Every row comes from one small tree of marks. The marks that hang from a mark follow it in brackets, in the order of their numbers. Every link used is in the known rows. Which tree was each row made from?
Known rows
z374[z33 z397[z768[z335 z529]]]: [ 22 -16   2  19 -24 -31 -11  17 -15 -20 -23   0 -25 -35   2  23 -19  20]
z298[z397[z768[z33[z374] z335]]]: [ 37  -1  12  15 -17 -10  21 -16  13 -20 -20   5 -13 -18  16   9  -6  10]
z335[z768[z397 z529]]: [ 16   1 -13  20 -17   0 -11 -17  10 -32 -30   4 -31  -5 -19   3  -5  38]
z335[z768[z33 z397[z298] z529]]: [ 18  -1   9   6 -17   0  -2 -12   9 -33 -26   4 -32 -13 -19  19  -3  24]
z374[z397]: [ 10  -5  -4   3 -24  -9 -11  12  -4 -10 -22  -6   9 -18   0  -6 -16  14]
z335[z768[z33]]: [ 20   3   8   0 -14  10  18  -7  20  -1 -24   5  -9  -5  -8 -10  -6   0]
z397[z298 z768[z335 z529]]: [ 22 -11  20  12  -1 -13   0  -5 -16 -29  -5  -3  -7 -24  17  20 -10  17]
z298[z397]: [  9   2  -6  18  -4  -1  10  -7  18 -12   2  -7   0   1   6   3 -13  24]
z374[z33 z397[z768]]: [  6 -10  -5  -1  -6 -32  -7  21 -24 -14 -15 -15 -10 -26  15  15 -28  16]
z374[z33 z397[z298]]: [ -2 -19   2  -8 -10 -17  -8  24 -22  -2  -9 -23  -3 -23   4  11 -26  10]
z33[z374[z397]]: [ 20 -11  -7 -11 -31  -6  -7   3 -19 -13 -34  -8   5 -21  -1 -19 -20  21]
z374[z33 z397]: [  5 -13  -7   4 -24 -18  -7  23  -9   1 -16  -9  -7 -19  -5   2 -23  12]
z33[z374[z397[z298 z768]]]: [ 15 -11   3 -25  -2 -19 -13   1 -45 -26 -25 -24   7 -30  26   0 -30  19]
z335[z768[z33 z397[z298]]]: [  9   1  10   1 -11   1   5 -11  11 -18 -22  -4 -18 -11  -6  12  -3   8]
z335[z768[z33[z374] z397[z298] z529]]: [ 29  -6   4  -8 -24   5  -1 -20  -8 -35 -40   2 -34 -15 -20   9  -8  29]
z298[z397[z768[z33 z335]]]: [ 27   5  16  28 -10 -13  19  -5  26 -18  -7   9 -10 -14  17  22  -2   6]
z397[z298 z768[z33[z374] z335]]: [ 32  -9  29  -8 -13  -7  19  -7 -15 -18 -16  -1  -2 -29  21   7  -7  -6]
z374[z397[z768]]: [ 12  -3  -3  -2  -8 -23 -14  10 -18 -24 -21  -8   4 -23  19   5 -23  18]
z529[z768[z397]]: [  7   7  -1   4 -21 -19  -6  -2   9 -27 -12  -3 -14 -20  10   0  -3  36]

Which tree is each row?
[ 37 -18  21  -5 -48  -6  -5   6 -14 -20 -41   6 -12 -35 -16   6  -8   9] => z768[z33[z374[z397[z298]]] z335 z529]
[ 23  -7  25  27 -38  -8   1   3  14 -32 -17  20 -21 -21 -17  29   8  15] => z768[z33 z335 z397[z298] z529]
[ 20  -7  27  -1 -20 -22  -2  13  -9 -16 -22  -2   1 -36  16  22 -10  -6] => z374[z397[z298 z768[z33 z335]]]
[ 37  -9  21   7 -41   5  23  -5  13  -3 -28  16  -1 -19  -4 -11   2  -4] => z768[z33[z374] z335]
[ 32 -12   5 -25 -29   4  -7  -7 -20 -23 -50  -9 -22 -28 -18  -3 -21  17] => z335[z768[z33[z374[z397[z298]]] z529]]
[ 30  -7  27 -25 -45 -15   1   4 -12  -9 -37 -12  -6 -45  10  -7  -8   4] => z529[z768[z33[z374[z397[z298]]] z335]]
[ 20  -7  12  -6 -25  -3   7  -5  -7 -27 -23   3  -8 -17  -3   8  -5  16] => z768[z33[z374] z397[z298]]
[ 28  -2  25  -7 -41 -13   7  -8   3 -22 -27   0 -19 -36   8   4   4  13] => z529[z768[z33[z374] z335 z397[z298]]]
[ 20   2  -8  19   8 -13   0 -10   2 -39   0  -2 -18  -6  13  20 -19  42] => z298[z397[z768[z529]]]
[ 35  -2  -6   4 -35   6   1 -20   7 -34 -48  13 -38 -13 -28   0  -4  32] => z335[z768[z33[z374] z397 z529]]
[  1   2   7  -6 -10 -17  -7  -2  -4 -27  -1 -15 -10 -22  18   7  -9  32] => z529[z768[z397[z298]]]
[ 39  -6  -4 -13 -40   3  -6  -8  -7 -20 -57   3 -25 -24 -26 -12 -17  22] => z335[z768[z33[z374[z397]] z529]]
[ 15  -8  11  -3  12 -12  -2  -1 -24 -36   2  -7  -6 -19  17  18 -19  28] => z397[z298 z768[z529]]
[  8 -17   2  -6   1 -29 -15  20 -39 -29  -9 -17 -21 -31   8  30 -33  27] => z374[z33 z397[z298 z768[z529]]]
[ 30   1   8   4 -21  11  12 -11  17 -16 -29  14 -24  -8 -20  -1  -8  14] => z335[z768[z33 z529]]
[ 23  -8  -7 -15 -14 -20 -11   1 -33 -25 -34 -12   2 -26  17  -7 -25  23] => z33[z374[z397[z768]]]
